Each row comes from the steps of one walk. Every step used is in the known rows, and no mark comes twice. Write the walk behind each row, first mark first.
Known rows
H J: [ -4  -4  -3  -8  -2   4   0  18   8  -3 -16  -2   2  18   5  17  26  -4
  21  -1  -7  -6   4 -12  -3   9   4   3 -14  -8  -9   9  -9  11  -9  11
  10  -3   6   2 -12  -3   5   4   6   0   5 -31  12  -1  20  13  -7   1
  -6   4  -3   3   0]
L D Z: [ -6 -11  -9 -15  16  -8  -6   9  -9   7   7 -23   1  10   5 -11  -1  19
   0 -10 -12  34  -9   9  -2  -6  -3   8 -11   7 -16   5   4  -1  18   1
  13   3  11   0  29  -7  10   7   3  -9  -6 -16   9   2  11   0  -6   0
  -1   4 -10  10  -3]
D Z G: [ -3 -13   2 -19  17 -10 -12   6  -2  11  -6 -25   2  15   0 -39   6  26
  -1   0   2  35  -2  -7  -2  -8  -1  12  -8  -4 -14  13   8   1  16  -5
   8   7  16  -2  27  -4   8  -3   7  -5  -6 -38   4  12  -6   0 -15   9
   1   7  -5  16   0]
V H J N U Z: [ -6  -5   6 -14  -4   9 -21  13  -7  -5 -13  16   1  14   4  32  29  -9
   4  20  27 -21  -5  -3 -15  10  12   1  -2  -2  -8  11 -26   2  -3  19
  10 -18   2  17  -5  -8  13   6   7   3  -1  -1  23  -9  29  36   1   4
  -9   9 -10   7  -8]
U Z D: [ -5 -15   2 -17  13 -15   1   8 -18  16  -4 -16  -6  15  -5  -9  -4  30
  -5  -3  21  38   2  -2   0  -5  -3   2 -13   5  -8   9  -2   2  12   8
  19  -9   7   5  21  -5   4   1   8  -5 -12  -9   8  10  11  12 -10   2
  -3   3  -8  10   0]
J N U Z G: [ -2 -15   8 -18  14  -6 -19   3  -8   6  -3   0   1   9   2 -13  10  18
  -5  13  25  12   3  -5  -7  -3  10   3   6  -3  -9  13  -6   1  10  -1
   7   4  11  11  11  -7  15  -4   8  -3 -10  -7  15  10   6  26 -10  10
  -3  15  -8  13  -1]
X J N U: [ -2 -12   8  -9   4   3 -15   8  12   4  -8  16   4  -1   8  24  25  -1
   9  16  -4 -48   2   5 -14  13  21   1  -1  -5  -1   9 -15   2  -3 -12
  -1   6   3   5 -14  -4  23   8   1   6   4   3  20   6   3  33   2  11
 -13  22 -12  -2  -2]
D L U N: [  5 -15 -10 -17   9  -4   1   4 -13  -6  -6 -13   5 -11  31 -28 -14  23
  -3  -3  41  32  -6   5  -3  -7  -9   5   8 -14  -6   7   1   4   8 -13
  -1  32   6   7  45  -6  -4   9  -1 -10 -19  18  15  -2  46  13  -5  -3
  -5  -3  -5   1  -5]
G Z U N J: [  8 -16   9 -24  15   4  10   5  -2 -21  -4 -17   4  -2   4 -33  -7   6
   0   6  44  17  -5   2  -4  -3  -7   3  -2 -11  -7  16   3   8  -5 -10
   5  20   9   5  18  -8  -1  -8   7  -4  -5  -4   5   5  52  23 -11  -1
  -3   3  10   6   0]
X J N U Z: [ -3 -11   6 -15   9   1 -19  10  -6   3  -3  13   0   3   4  26  13   2
  -3  16  19 -28  -4   1 -17   6  16  -3  -4   0  -8   6 -21   2  -2  -3
   5  -6   2   9   1  -6  19   3   4   4  -5  12  24   6  -1  33   6   5
 -11  19 -10   0  -3]
U Z: [  1 -10   0 -14   8  -2  -4   9 -10   0   3  -5  -3  10   0  11  -1   6
  -1  -2  26  16  -5  -5  -9  -2   5   0  -7   1  -5   4 -10   7   2   6
  13  -7   3   6  10  -4   5  -2   6  -3 -12   3  11   6  -2  13   1   0
  -7   4  -2   5   0]
S B N: [  1 -19  17  -7  16  -3   6   4   6  -2   1  -3  -2   5  12  25  -1  24
  17  -6  29 -23   5  -6  -6   4  -7   2 -18   0 -34   2 -22  14   2  -7
   6  10  16  -3 -10  -1  10 -15  -2   6  -3 -28   9  20  -1  14 -14   5
 -19   6 -12  -3  16]
G Z U: [  8 -21   7 -10  21  -5   5   7  -3   5  -7 -10   3  14  -8 -37  -9  35
  13  -1   9  53  -2  -2   0   1  -7   5 -10  -2  -5  30   7   9  -1  -6
   6  12   8   2   9  -9   3  -2  14  -1 -12 -28   1  -1  24   2 -12   3
   2   7  -3  10   4]
L U: [  4 -12  -9  -5   6   2   5  12   2  -1   8  -9   3   2  15  -8  -2  18
  15  -5   7  26   2   6  -2   2  -1   5  -4   1  -3   9  -1   9   0  -6
   4  15   7   4  10 -11   5   3   2  -8 -12   8  13  -4  33   8   3  -1
  -5   3 -12   6   1]
Z D L: [ -4 -15  -6 -15  10 -21  -4   5 -18  14 -11 -18  -5   7   7 -32  -9  37
  -5  -1  16  30   0   6  -1  -1  -4  12  -8  -5  -9   7   6  -1  16  -3
  14   4   7   2  34  -3   2  10   5   1  -5 -27  11   6   2  12 -13   4
  -1   4 -11  11  -3]
S B N U: [  4 -16  18  -7  15  -3  -5   0  -3  -4   1  10  -1   5  11  39   2  18
  17   7  32 -57   6  16  -7   6   2   4 -10  -1 -29   4 -18   8  -3  -3
   7  11  11   8 -12  -4  17  -8  -3   4  -2   0  11  17   2  25  -8  11
 -17  15  -5   1  10]
H J N B: [ -7 -11  11 -11   3  10 -14  19  15   3 -11   1   2   8  14  23  26 -22
  13   3   7 -38  10 -12 -13   7  16   1   2   5   4  -3 -22   6  -2   5
   8  -5   9   6 -16   0  15 -11   4   4   7 -36  17   6   2  30   2   8
  -6  13 -18  -4  -2]
D L U Z G: [ -3 -15  -7 -19  16 -15 -11   8 -16   8   0 -15   0   9  10 -44  -9  35
  -9   6  31  53  -3  -2  -2 -10  -3   7  -1  -3 -18  10   3   2  14  -5
   8  10  11   7  39  -9   6  -3   6 -10 -15 -12  17   9  20  16  -8   2
   2   6 -13  15  -3]
C Z U N: [  7 -17   6 -18  18   4   4  -1 -11   5 -13 -19   4  -2  15 -29  -2  33
  -1  -3  51  38   0  -3   2  -9 -13   5   3  -9   0  23   5   5   0 -12
   0  29  12   7  27  -6   1   5  10 -13 -17  -6   1  -1  29   5 -11  -1
   0  -1   2   3  -1]
J N B: [ -3 -14  14 -11   7  10 -11  12  15   7  -1  -1   1   1  13  14  14 -13
   6   0  10 -30   9  -6 -13   4  18   1   8   7  10  -4 -18   4   3  -4
   7  -1   8   5 -10   0  13 -12   3   5   1 -24  14  12  -8  27   5  10
  -7  14 -16  -1   1]
X J N B: [ -7 -16  12 -13   8   8 -12  19  17  12  -6   1   4   0  14  16  19 -16
   2   4   3 -42   4 -11 -17   6  19   0   3   6   4  -7 -21   5   0 -14
   4  -1   4   1 -11   1  18  -9   2   5   6 -30  18  20 -13  29   7  10
 -10  20 -20  -7   0]
P N: [  4 -16  12  -8   4   1   5   9  -5  -2  -6   8   1   0   7  27   4  -6
   2   3  48  -6   2  12  -6   3   3   3 -12  -8   0   9  -1   4  -2 -10
   7  10   7  11   8 -10   2  -2   5   5 -11 -13  15   0  28  15 -10   4
  -4   3   8   1   6]
B N U Z G: [  0 -16  11 -18  18 -10 -10   2 -14   3  -4   2   0  13   4  -8   1  28
  -3  11  41   3   1  -2  -4  -5   1   3  -2  -4 -23  13  -4   5   6  -2
   8   7  13  11  17  -6  12 -11   5  -2 -11 -14  10  18   7  21 -12   9
  -4  13  -4  13   3]
C Z: [ -1  -7   5 -10  13  10  -1   6   5  13  -5 -20   2  11  -3  -1  11  21
   6  -1  11  22   0   5  -4  -4  -5  11  -2  -3   4  16   2   6   3 -10
   8   7  12   1   4  -6  11   6  11  -8  -7 -29   1  -5 -24   3  -5   4
  -2   5   3   8  -1]
U Z G: [ -2 -14   2 -18  14 -10  -6   7  -8   6  -2 -12  -1  13  -1 -24   3  22
  -6   3  26  37  -2 -13  -1  -8   2   4  -4  -2 -11   9  -2   4   9   1
  11   3   9   5  16  -5   6  -7   8  -6 -12 -18  10  15  -1  10 -12   5
  -2   7  -4  14   1]
U N B: [  2 -14  11 -17  12   4   0   8  -2   1  -4 -10   2  -3  24  11   0 -10
  -2  -4  43 -22   2  -1  -6  -6   3   1  11   0   9  -7  -7   5   1  -2
   9  12   6   8  13   3   2  -8   0  -5 -10  -2   6  20   0  16  -1   5
  -6   5   0  -3  -1]
V H J: [ -8  -2  -4  -8 -15  13  -2  24   8  -4 -25   0   4  25   6  22  43 -11
  20   8  13  -3  -3 -17  -3  14   1   7 -15  -9 -10  10 -18   8 -13  27
  13 -15   2   6 -14  -5   0  11   7   1  11 -42  12  -7  43  15 -11   1
  -7  -4  -5  10  -4]
B N: [  5 -18  13  -9   9  -2   8   3   8  -6  -7  -2  -1   6  12  11   3  23
  14  -6  24 -13   6  -5  -7   7  -5   1 -14  -5 -21   5 -12  15   4  -9
   4  12  12   2   1  -2   5 -11   1   9  -5 -31   2  12  20  11  -8   4
 -13   5  -6   2  13]

Which walk is each row?
[  0 -10   8 -15   7   3 -20   3  -7  -2   1   9  -2   4   3  23   9   0
  -1  13  24 -20  -2   7 -16   3  14  -1   0   1  -2   9 -17   3   2   4
   7  -6   5  14   3  -7  16   0   5   3  -9  16  19  -1   3  31   4   6
  -8  14  -8   5  -4]  J N U Z
[ -2 -15 -15 -12  10 -17  -1   9 -16  10  -1 -16   1   2  17 -38 -14  43
   2  -2  12  44   1  13   0  -3  -8  11  -4  -1 -10   9   6   3  13  -7
   8  15   8   4  40 -12   4  10   3  -8 -11  -5  15  -4  35  13  -4  -1
   1   1 -20  10  -4]  Z D L U
[  4 -13  15 -16   7   6  11   5  10 -20   1  -6  -2   3   8   5   7   3
   8   4  35 -35   4   3 -10   9  -1   3 -13  -8 -23   0  -9  14  -3 -11
   8   8  14   4  -1  -5   7 -19   2   8   6 -28   8  13  31  26  -4   2
 -13   6   3   3   9]  B N J
[  4 -13  13 -14  12  -3  -8   2 -13  -4  -1  11  -3  10   7  29  -2  17
  -1   9  41 -32  -2   9 -11   2   3  -2  -7   0 -19   7 -13   8   0   2
  11   2   7  14  11  -6  13  -5   3   3 -11   9  14  11   6  26   0   4
 -10  12  -1   6   2]  B N U Z
[ -1 -12   6 -17  13 -12 -14   4 -15   5  -1  -4   0  13   0 -13   3  21
  -5  11  28  12   0  -2  -2  -6   6   4   1  -1 -10  12   0   2   7   2
  11   5   9  11  14  -7  10  -5   6  -5 -11  -5  11  14   3  19 -10   8
  -1  13  -1  16  -1]  N U Z G
[ -6 -15   3 -11   2   4  -9  14  21   7  -9   3   4  -4   8   9  26  -1
   6   4 -15 -16   2 -20 -15  12  17  -1  -6  -5  -2   4 -21   6   1 -17
  -3   1   4  -5 -14  -2  15   5   3   9   4 -21  22   7   5  25   0   7
 -16  17 -21  -5   2]  X J N
[  2 -13  -4 -24  11  -4   7   7 -13 -15   0 -21   4  -7  20 -37  -7  13
  -9   5  46  15  -4  12  -3  -5  -7   6   1 -12 -11   4   4   4   6 -11
   7  20  10   7  40  -8  -2  -2   1  -9  -6  10  16   6  60  27  -6  -3
  -4   0   1   4  -3]  Z D L U N J
[  7 -18   4 -22  18  -4   0   0 -13   2 -10 -21   2  -1  19 -38  -6  29
  -3  -3  45  32  -7   0  -1  -9 -10   5  -7  -9  -7  20   4   3   6  -7
   1  24  10   5  39  -4  -2   5   6  -9 -15  -3   4   4  35   4 -10  -1
  -1  -1  -3   6  -1]  D Z U N
[  5 -11  -1 -20   5   9  10   8   3 -23   6 -15   5 -10  17 -15   0  -4
   0   3  47   0  -4   8  -6  -2  -3   3   3 -12  -5   4  -2   8  -3 -10
   3  21   9   7  22  -8  -1  -7   0  -8  -6  18  14   4  62  26  -2  -3
  -7   1   4   3  -1]  L U N J
[  3 -14   1 -25  15   3   5   6  -7 -17   3 -23   3  -5  12 -34  -4  11
  -8  -2  43  18  -7   9  -1  -5  -8   5  -6  -6 -15   8   5   2   5  -8
   6  19  11   5  36  -8   1  -4   5 -11  -3  -4  10   8  61  21  -7  -3
  -1   3   0   7  -3]  L D Z U N J
[ -6 -14  -5 -18  18 -14  -9   7  -7  14   2 -27   3  13   3 -42   2  34
  -6  -4  -3  53  -3  -1   3 -10  -4  10  -6   2 -20   9   9  -2  22  -4
  10  11  14   0  34  -8   9   1   6 -12  -7 -33   7  12  15   1 -17   6
   2   8 -10  17  -2]  L D Z G
[ -2 -17  11 -18  17 -18  -2   2 -26  10  -7  -3  -5  15   3   6  -5  37
  -4   5  34   1   5   7  -2  -2  -4   0  -9   3 -19  10  -7   3   9   7
  17  -3   9  12  20  -7  10  -2   6  -2 -11  -3   9  12  17  23 -11   5
  -5  10  -8  10   2]  B N U Z D
[ -1 -18   1 -20  17  -8  -1  10 -18   9  -4 -17   4  -5  31 -21 -14  17
 -10  -3  45   6   0   9  -2 -11  -5   5  12   2   0  -4  -1   0  11  -7
   9  19   7   9  42  -3   1  -2  -1 -10 -13   1  12  15  19  20  -2   3
   0   4 -12   1  -5]  Z D L U N B
[ -2 -18  14 -17  21 -12 -12   2 -14   5   1   0  -1  12   2   0  -1  29
  -1   9  42  -7   1  -3  -3  -6   0   3  -4   0 -31  10 -11   4   8   0
  11   8  15   8  10  -5  15 -11   4  -4  -9 -12  13  24  -1  23 -13  10
  -8  14  -7  10   7]  S B N U Z G
[  9 -20   4 -17  12  -1   6   0  -9  -2 -10 -12   3  -5  20 -28  -5  25
   4  -7  49  29  -1  -4   1  -5  -8   1   0 -10  -2  17   2   7  -1  -7
   0  27   7   7  24  -3  -5   3   5  -8 -16   5   4   4  45   9 -10  -1
  -4  -1  -3   4   0]  Z U N
[ -5 -14  -4 -19  15 -23 -14   3 -30  14 -10 -10  -6  10   4 -20 -13  36
 -13   8  27  17  -4  14  -5  -4  -1   9  -6  -2 -14   6   4  -4  15   2
  17   0   6   9  38  -6   8  10   6   0  -7  -7  16   9  -2  22  -8   5
   0   8  -7  12  -7]  N U Z D L
[ -6 -14   1 -20  12 -20 -20   2 -25  13 -10  -6  -5   6   6 -23  -6  33
 -14   8  22  16  -1  10  -8  -1   4   9  -3  -3 -12   8  -3  -5  19  -1
  12  -4   7   9  35  -6  11  10   6   4  -7 -13  20   2   7  28  -6   6
  -2  10 -16   8  -7]  J N U Z D L
[ -4 -17   3 -20  17 -23 -10   1 -29  10 -11  -6  -6  10   9 -19 -14  44
 -12   6  39   6  -1  13  -6  -2  -6   8 -10  -3 -24   7  -1   0  18  -2
  14   3   9   9  41  -5   9   4   4   4  -7 -18  16  11   6  24 -10   4
  -2   9 -11  10  -2]  B N U Z D L
[  8 -15   8 -21  11   7   8   4  -2 -20  -1 -13   4  -5  12 -30   2   3
   0   2  56  -1  -2   2  -3   0  -3   3  -3 -12  -5   9   1   7  -6  -9
   4  21   8   7  17  -6  -2  -8   5  -5  -3   0   7   9  54  24  -5  -1
  -5   1   7   5   1]  Z U N J
[ -5 -14  -6 -21  12 -23  -8   7 -27  14  -8 -15  -7  11   4 -30 -13  36
 -13   3  25  37  -4   5  -4  -6  -4   9 -11  -1 -14   6   3  -2  19   2
  15  -3   6   4  42  -4   3   7   6  -1  -9 -19  15   6   2  15  -9   1
  -1   4 -10  12  -5]  U Z D L
[  2 -12   9  -9   3   5 -17   1   9  -3  -3  14   3  -1   9  23  20   3
  13  14   5 -37   5  11 -12  11  18   2   5  -4   2  12 -12   3   2  -3
   1   6   6  12 -13  -6  19   5   2   6  -2   7  15  -3  12  31   1  11
 -10  17 -10   4  -1]  J N U
[  1 -19   5 -20  23  -2  -4   8 -14   8  -1 -19   4  -1  24 -19 -10  11
  -9  -9  45   8  -4   7  -1 -13  -4   3   4   6  -3   2   0   0   8  -2
   9  20   9   9  35  -2   4  -6   3 -15 -10 -10   8  17  19  12  -2   3
   2   7 -10   1  -4]  L D Z U N B
[  6 -13   7 -25  13   4   3   5  -6 -16  -3 -20   4  -2  11 -35   1   5
  -4   5  52   6  -7   6  -6  -4  -5   6  -9 -11 -13  11   4   4  -2 -10
   4  18  12   5  30  -6  -1  -7   5  -5  -3  -7   8   8  46  21  -6  -1
  -2   1   4   6  -1]  D Z U N J
[  1 -18  -5 -13  21  -8  -4   7 -12  15   2 -21   1  10   5 -40  -6  38
   4 -10   7  49  -4  10   3  -5  -8   8 -17   7 -17  18   8   0  11  -2
   9  13  11   3  31 -11   8   5   9 -11  -7 -22   8   1  35   0  -6  -1
   4   5 -18  12  -1]  L D Z U
[ -6 -16   6 -20  14  -8 -19   9  -6   9  -8   2   2   7   1  -9  13  17
  -9  14  22   2  -1 -10  -9  -1  13   1   1  -3 -14  11 -10   0   6  -7
   5   3   8   6   9  -6  17  -3   7  -3  -6 -11  19  16   5  29  -6  11
  -6  20 -11   9  -1]  X J N U Z G
[  3 -19  -4 -22  19  -7   0   1 -16   3  -4 -22   3  -3  20 -38 -12  33
  -5  -9  41  47  -6   3   2 -10 -13   4  -4  -4 -10  15   5   1  10  -6
   2  26  10   5  44  -6  -2   7   6 -14 -17   3   6   2  50   4 -12  -2
   0  -1 -10   6  -4]  L D Z U N
